Known rows, with every way that one mark hangs from another
C[L[X[N Y[Q[U]]]]]: [-15 -16 -23  -7 -21  -5  -8  13  -2  -6   2 -21   0  -9   7   8   1  -3
  10 -10  18 -27  -4   7  14  12  -7  14  -9  -2  -6  -7]
U[C Q[L[X] N S]]: [ 10 -15 -19   1 -21 -10 -17   7  -3 -12  14   5 -29 -16   3  18  11 -13
   2  -4  10  -7   7   5  20   8  -8  10  -9  -1  -9  -2]
X[L[Q[S U[C]]] N Y]: [  1 -20 -15  -3 -21 -12 -14   9  -3 -14  25   0  -7 -30  15  -4  -2   0
   4 -14  11 -46   6   7  14  13 -15  11 -15  -3 -11  -9]
Q[L[X] S]: [  3 -16 -18   0 -18 -10  -6   1  -2  -4   4  -2 -14 -17   2  13   2  -8
   4  -9  14   4  -3   7   5  13 -10   4  -8  -4 -13  -2]
Z[Q[N S] X[L Y]]: [  5 -15 -25  -1 -19 -14  -6   9   5  -1  11  11 -20 -11  11  13  -5 -11
  -2  -9  10 -24   0  12  17  14   4  15 -16  -8  -5  -8]
C[U[Q[Z]]]: [ -7 -16 -22  -7 -16  -6  -3   5  -3 -12  35  12 -11 -10   0   6  -7 -12
   3  -2  10 -18 -17   6   1   6  25  -3 -10  -6  -8 -10]
N[X]: [ -7 -13  -6  -5 -11  -7 -16   3   3 -11  17  -6   5   5   0   4  11 -12
   8 -11  12  -4 -15  10   6   9  -4  21  -7  -9  -9  -5]
Y[Q[S U Z[X[L N]]]]: [ 12 -20 -31  -4 -19 -10  -4  11  -4  -2  18  -4 -37 -10  -5   8   5   6
  -6  -1  17 -35   6  13  10  -2   2  -2 -14  -3 -16  -7]
N[X[L Y[Q[S U]]]]: [ -1 -15  -7  -2 -15  -9 -18   5  -1  -6  24  -2 -13  -6  -1  11   3   4
   6 -13  19 -32 -11  12  15   3  -5   8 -16  -8 -12 -12]
C[L[Q X[Y]] U]: [-38 -18 -23  -5 -23  -9   1   7  -2  -5   5  -5  15 -19   8   3  -5 -19
   8 -12  19 -29 -11   2   1  23   6  10  -9  -3  -8 -14]
C[L]: [ -9 -11 -19 -10 -18  -6  -9  -2  -1  -3   4 -10   4  -7   1   6   4 -11
  12  -9   6 -17 -11  10  10  16  13  16 -10  -4 -11  -3]
Q[Z[X]]: [ -1 -15 -26  -8 -14  -9  -6   7   1  -5  13   1  -9  -8  -4   7   6  -9
   2  -7  11 -13  -9   8   1  15  11   7 -12 -12  -7  -1]
Z[X[N]]: [ -5 -13 -20  -8 -14 -10 -11  10   1 -13  11  -8  -1  -4   5  -2  11 -14
   3  -5   8  -9  -7   9   9  19 -11  21  -9  -9  -6  -2]
X[L[Q[S U Z]] N Y]: [  6 -24 -23  -5 -22 -11  -4  12  -2 -10  27   6 -18 -30  16   4  -9   3
   0 -13  17 -43  -2   9   6   8  -5   3 -16  -7 -11 -11]
Q[L N S U[C]]: [ 29 -14 -16   0 -22  -3  -6   9  -5  -7   6 -10 -24  -9  -3  15  -4   5
  -1   4   8 -14  18   8  13  -2  -1   2  -8   1  -9   3]
X[L[Q[U Z]] N Y]: [ -1 -21 -23  -7 -21 -10  -3  15  -2 -10  28  -1  -8 -29  15   1  -5  -3
   3 -17  16 -40  -6   7   4  13  -2   8 -15  -9  -6 -14]
L[Q]: [-11 -17 -20  -5 -12  -9   3   0   2 -11   8 -10   8 -17   7  -1   4 -18
   7 -13  11 -14 -12   7  -1  14   0  14  -9  -5  -8 -12]
C[U[Q[N[X[Y]] S Z]]]: [  2 -19 -15  -2 -17  -5 -10  12   0 -15  36  22 -25  -3   2  16 -12  -4
  -1   2  19 -20 -12   9  11  -4   8   1 -11  -8  -8  -8]
S[Q[L N] X]: [ 10  -7 -26  -3 -16 -10  14  13   2  -6   7  -7 -16   1 -10  18   7 -19
  -3  -5   5   5  10   7   7   1  -2  -5 -10 -10  -4  -9]
S[Q[U] X[L]]: [  4 -10 -29  -6 -15 -12   7  10  -4  -3  18  -9 -10   3  -6   9   4 -10
  -1  -9   4 -23   7   9   0   3  19  -3 -13 -14 -11 -17]
X[N Y[Q[L U Z]]]: [ 10 -16 -17  -5 -19  -4   2  16   0  -7  23  -6 -15 -20   0  10  -6   6
   3 -10  18 -21  -5   7  14   1 -14  -6 -13  -3  -2  -8]
C[L[X[N]] U]: [-28 -17 -23  -8 -23  -7  -8   8  -4  -6  10 -11   4  -7   6  -2   2 -15
   7  -2  13 -16  -3   5   6  15   4  15  -3   0 -10  -5]
Q[N S[X[L Y]] U]: [ 17 -14 -23  -2 -20  -6   1  11  -3 -11  21   2 -21  -8   2  17 -14   6
  -2   4  14 -26   6  10   8  -2   8   3 -17 -13  -9  -6]
Y[Q[S U] X[L N]]: [  6 -17 -23   1 -19  -5   0   7  -3 -10  28  -9 -26 -11  -2   3   7   7
  -2  -1  14 -35  16  13  17  -2 -11   4 -17   3 -15 -16]
X[L N Y[Q]]: [ -4 -12 -11  -7 -17 -10 -11   5   1 -11  29  -4  -6 -24   8  -1   3  -5
  10 -15  13 -28  -9   7  19  12 -14   8 -17  -6  -4 -13]
Y[Q X]: [ -9 -11 -18  -2 -13  -3   5   0   3 -12  19 -11  -1  -7 -10   4  12  -6
   7  -7  13 -15   3   8  14   5  -7   7 -16  -1  -7 -15]
L[Q[U] X[N Y]]: [-15 -23 -22  -2 -17  -8   0  18  -1 -17   7 -18   8 -19  21  -1  -3  -8
   5 -12  21 -22  -6   3   0  15 -17  18  -8  -6  -3 -12]
N[X[L[Q[U[C]]] Y]]: [-13 -15  -7  -3 -18 -10 -20  10  -1 -10  22  -5   6 -12   5   2  11  -9
   8 -21  14 -38  -7   7  10  17  -5  22 -14 -11  -9 -15]
U[C Q]: [  0 -12 -14  -7 -14  -9 -21   0  -2 -16  27   3  -4 -11   2   3  12 -16
  10 -10   1 -20  -8   5  16  14   7  16 -12  -5  -7  -6]
N[X[L[Q[S U[C]]] Y]]: [ -6 -18  -7  -1 -18 -12 -22   8  -1  -9  22   1  -4 -13   5   4   7  -4
   6 -18  14 -41  -2   9  12  13  -9  17 -15  -8 -14 -12]

Rows
[ 14 -17 -28  -3 -15  -8   1   7   3  -5   6  -1 -35  -8 -10  17   4  -1
  -5   4  19 -16   6  12  12  -6   1  -3 -13  -3 -10  -3]
Y[Q[N S Z[X]]]
[  1 -12 -20  -1 -21  -6  -2  10   0  -6  -1 -14 -11 -12   3  15   6 -15
   4  -5  15  12   0   5   4  12  -5  10  -6  -6  -2  -3]
Q[L[X] N]
[  7 -13 -22  -2 -19  -9  -8  10  -2  -5  12  -3 -21 -10   0  12  -3   1
  -1  -4  17 -35  -1  11  13   8   2   4 -20  -9  -6  -9]
Z[X[L Y[Q[N S U]]]]
[-30 -15 -23  -7 -22  -7  -6   4  -5  -3   6  -9   8  -5   1   3  -1 -16
   8  -4  13 -16  -6   5   2  16  18  10  -6  -2 -11  -7]
C[L[X] U]
[ 16 -15 -26  -1 -21  -8  -7  12   1  -8  20  20 -40 -15   2  25  -3  -7
  -4  -6  15 -13 -12  10  15  12  -1   0 -17 -11  -6  -3]
U[Q[L N S Z[X[Y]]]]
[ -4 -15 -25  -5 -20 -12  -7  18   0  -3  19  -4  -7  -7  15   3  -1  -8
  -1 -15   8 -33  -5  10  12  19   1  20 -13  -9  -3 -13]
Z[Q[U] X[L N Y]]
[  6 -26 -34  -4 -17 -10   4  15  -1  -8   7  -3 -20 -11   6   4   0  -3
  -8  -3  17 -30   1  12  -1   5  -4   6 -10  -4 -15  -6]
L[Q[S U Z[X[N]]]]
[-10 -10 -20  -1 -17  -6  -1  -1   1  -7  27  -7  -9 -13  -9   3  16  -7
   7 -10  12 -24   4   9  14  10   0   6 -19  -3  -9 -21]
Y[Q X[L]]
[ 11 -14 -31  -6 -14  -9   6  17  -2  -6  19  -7 -12   2 -16  13   5  -4
  -3  -5   4 -26  20   5   3  -6  15 -10 -11 -10  -9  -7]
S[Q[U[C] Z] X]
[  0 -11 -19  -7 -11 -12   4  15   4 -15  23   0   1  -3   1   5   0 -13
   2 -12   7 -12   3   6  12   6 -17   2 -12 -12  -3  -9]
S[Q X[N Y]]
[ 24 -21 -27   2 -25  -5  -5  18  -5  -3   6  -7 -35 -15  -5  23  -1   6
  -4   3  17 -12  24   5   7  -4   3  -5  -6  -1 -10   4]
Q[L[X] N S U[C] Z]
[-14 -15 -22  -8 -20  -7  -9  -3  -6  -7  20  11 -13  -5   2   8  -8 -12
   4   0   7 -27 -14  11  11  10  20   6 -11   0 -17  -9]
C[L U[Q[S]]]
[ 10 -16  -8  -3 -22  -3 -22  14  -1 -10   7  -7 -14   5  -1  16  -2   7
   5  -1  13 -34   9  11  23  -1  -3  18 -10  -2 -12   3]
Q[N[X[Y]] S U[C[L]]]
[ 10 -23 -31  -1 -18  -7   8  17   1  -9   3   1 -21 -14   6  15 -11   1
  -7  -2  21 -32   2  10   1   3   3   5 -13  -8  -7  -6]
L[Q[N S U Z[X[Y]]]]
[  6 -19 -26   0 -16  -7  14  13   2 -15   8  -5  -9  -8   5  12 -12  -2
  -4   1  19 -23   2   9   2  -1  -4   7 -13  -9  -8 -10]
L[Q[N S[X[Y]] U]]
[ 21 -22 -24  -5 -14  -4  -1   6  -3  -6  16   1 -20  -9   0  12 -13  11
   0   1  13 -22   0  11   0  -6  17  -5 -10  -5 -15  -1]
Q[S U Z]
[ 12 -16 -28  -1 -17  -9   8  13   1  -4  18   3 -21  -4   6  18 -13  -1
  -4  -2  11 -24   7  11  11  -3  11   8 -13  -7  -7 -11]
Z[Q[N S[X[L Y]] U]]
[  7 -11 -16  -6 -16  -6 -17   5  -1 -18  22  -1 -11  -8   4   8   9 -15
   7  -3   3 -16  -1   6  18   7   6  16 -10  -4  -4  -4]
U[C Q[N]]
[ -8 -11 -22  -3 -21   0  -1   6  -2  -7  15 -20  -3  -2 -15   6  15   1
   7  -4   9 -38  17   8  19   5   3  10 -15   4 -11 -13]
Y[Q[U[C[L]]] X]
[ 12 -15 -28  -6 -22  -5  -5  19  -2  -5  16  -3 -22  -8   3  15  -8   3
  -1  -3  15 -31  -1   9   3   9  21   4 -16 -16   0  -5]
Q[N U Z[X[L Y]]]
[-14 -20 -36  -4 -23  -9  14   9   0  -3  11   5 -17 -10  -7  14  -6 -12
  -5   5  19 -27   6   8   2   0  15  -1 -11  -1 -16  -9]
C[L[Q[N S[X] Z]] U]
[ -1 -12 -28  -8 -24  -7 -20  14   0  -7  18  10 -21 -10  -2  18  10 -12
   5  -8   8 -36  -3   7  24  17  13  15 -16  -9  -5   0]
U[C[L] Q[N Z[X[Y]]]]
[ -7 -12 -18  -3 -20  -7  -7   5   0 -15  32  -3  -5 -13   5  -3  14  -9
   7 -10   7 -20   7   9  14  17  -9  17 -15  -5  -9 -13]
Y[X[L N]]
[  6 -13 -14  -4 -18  -4 -13  12  -2  -9  14 -16 -15   9   4  11   5  -3
   2  -2  14 -16  -2  13   5   0  12  18  -8 -10  -6 -10]
Q[N[X[L]] U]
[  3 -18 -21  -3 -12 -12   3   9   6  -8  21  10  -7  -8   7   8  -6  -9
   0  -8  10 -12  -1   9  16   3 -15  13 -11  -4  -8  -6]
Z[Q[S[X[N Y]]]]
[ 16 -16  -9  -2 -20  -6  -8  10  -2 -11  19  -5 -15 -21   0   7  -3   8
   3  -7  13 -27   7   6  24   1 -27   0 -13   3  -7  -3]
X[N Y[Q[L S U[C]]]]
[ 13 -15 -17  -2 -12  -6   1   0   3 -10   6  -9 -21  -8  -3  11  -1  -2
   2   3  15 -10   3  10  14  -9  -4   1 -10   2  -9  -5]
Y[Q[N S]]
[ -5 -14 -24  -2 -14  -3   8   5   4  -8  26  -4 -12 -10 -14   9  11  -2
   4  -6  16 -19   5   8  11   1   1  -2 -17  -2  -8 -14]
Y[Q[Z] X]
[ -2 -26 -32   1 -16 -10   5  11   3  -8   0  -3 -21 -20   9  14   1 -11
  -2  -4  24 -11   6   7  -2   2  -1   5  -6  -3 -11  -7]
L[Q[N S Z] X]
[  9 -12 -20  -1 -16 -11   2   1   0  -5  14   7 -15 -12  -9  15   2  -8
   0  -4  10   1  -2   9   8   8 -11   0 -13  -7 -14  -3]
Q[L S[X]]
[ -1 -11 -10  -5 -17  -7 -18   7   2  -9  17  -8 -11   1   2   9  12 -14
   6  -8  13  -7  -5  11   9   7   2  20  -8 -10  -6  -8]
Q[N[X[L]]]
[  1 -10 -13  -5 -18  -8  -7   3   2  -8  20  -5 -10 -20   2   9  -2  -6
   9 -10  14 -24  -6   6  16   6   2   4 -18  -8  -1 -12]
X[L Y[Q[N]]]
[ 12 -16 -15  -1 -16  -6  -8   8  -1  -6  11 -13 -30   4  -4  14   5   3
  -2   1  19 -23   4  15  13 -11   1   7 -10  -2 -13 -11]
Y[Q[N[X[L]] S U]]
[-20 -22 -25  -3 -15 -12   0  10   2 -14   4 -16   5 -18  16  -3  12 -22
   4 -13  18  -8  -3   4   0  16 -19  21  -4  -3  -8 -11]
L[Q X[N]]
[ 24 -20 -27  -6 -23  -2  -9  11  -4  -3   6  -6 -28  -7  -5  17  -5  11
   0   6  10 -35  20  11  13  -8  20   2  -8   1 -14   6]
Q[N S U[C[L]] Z]
[ -8 -10 -17  -6 -17 -12  -3   8   2 -11  32   1  -6 -17  -3   3   9  -9
   5 -11  14 -22  -4   6  17  10 -16   7 -18 -12  -6 -13]
S[X[L N Y[Q]]]
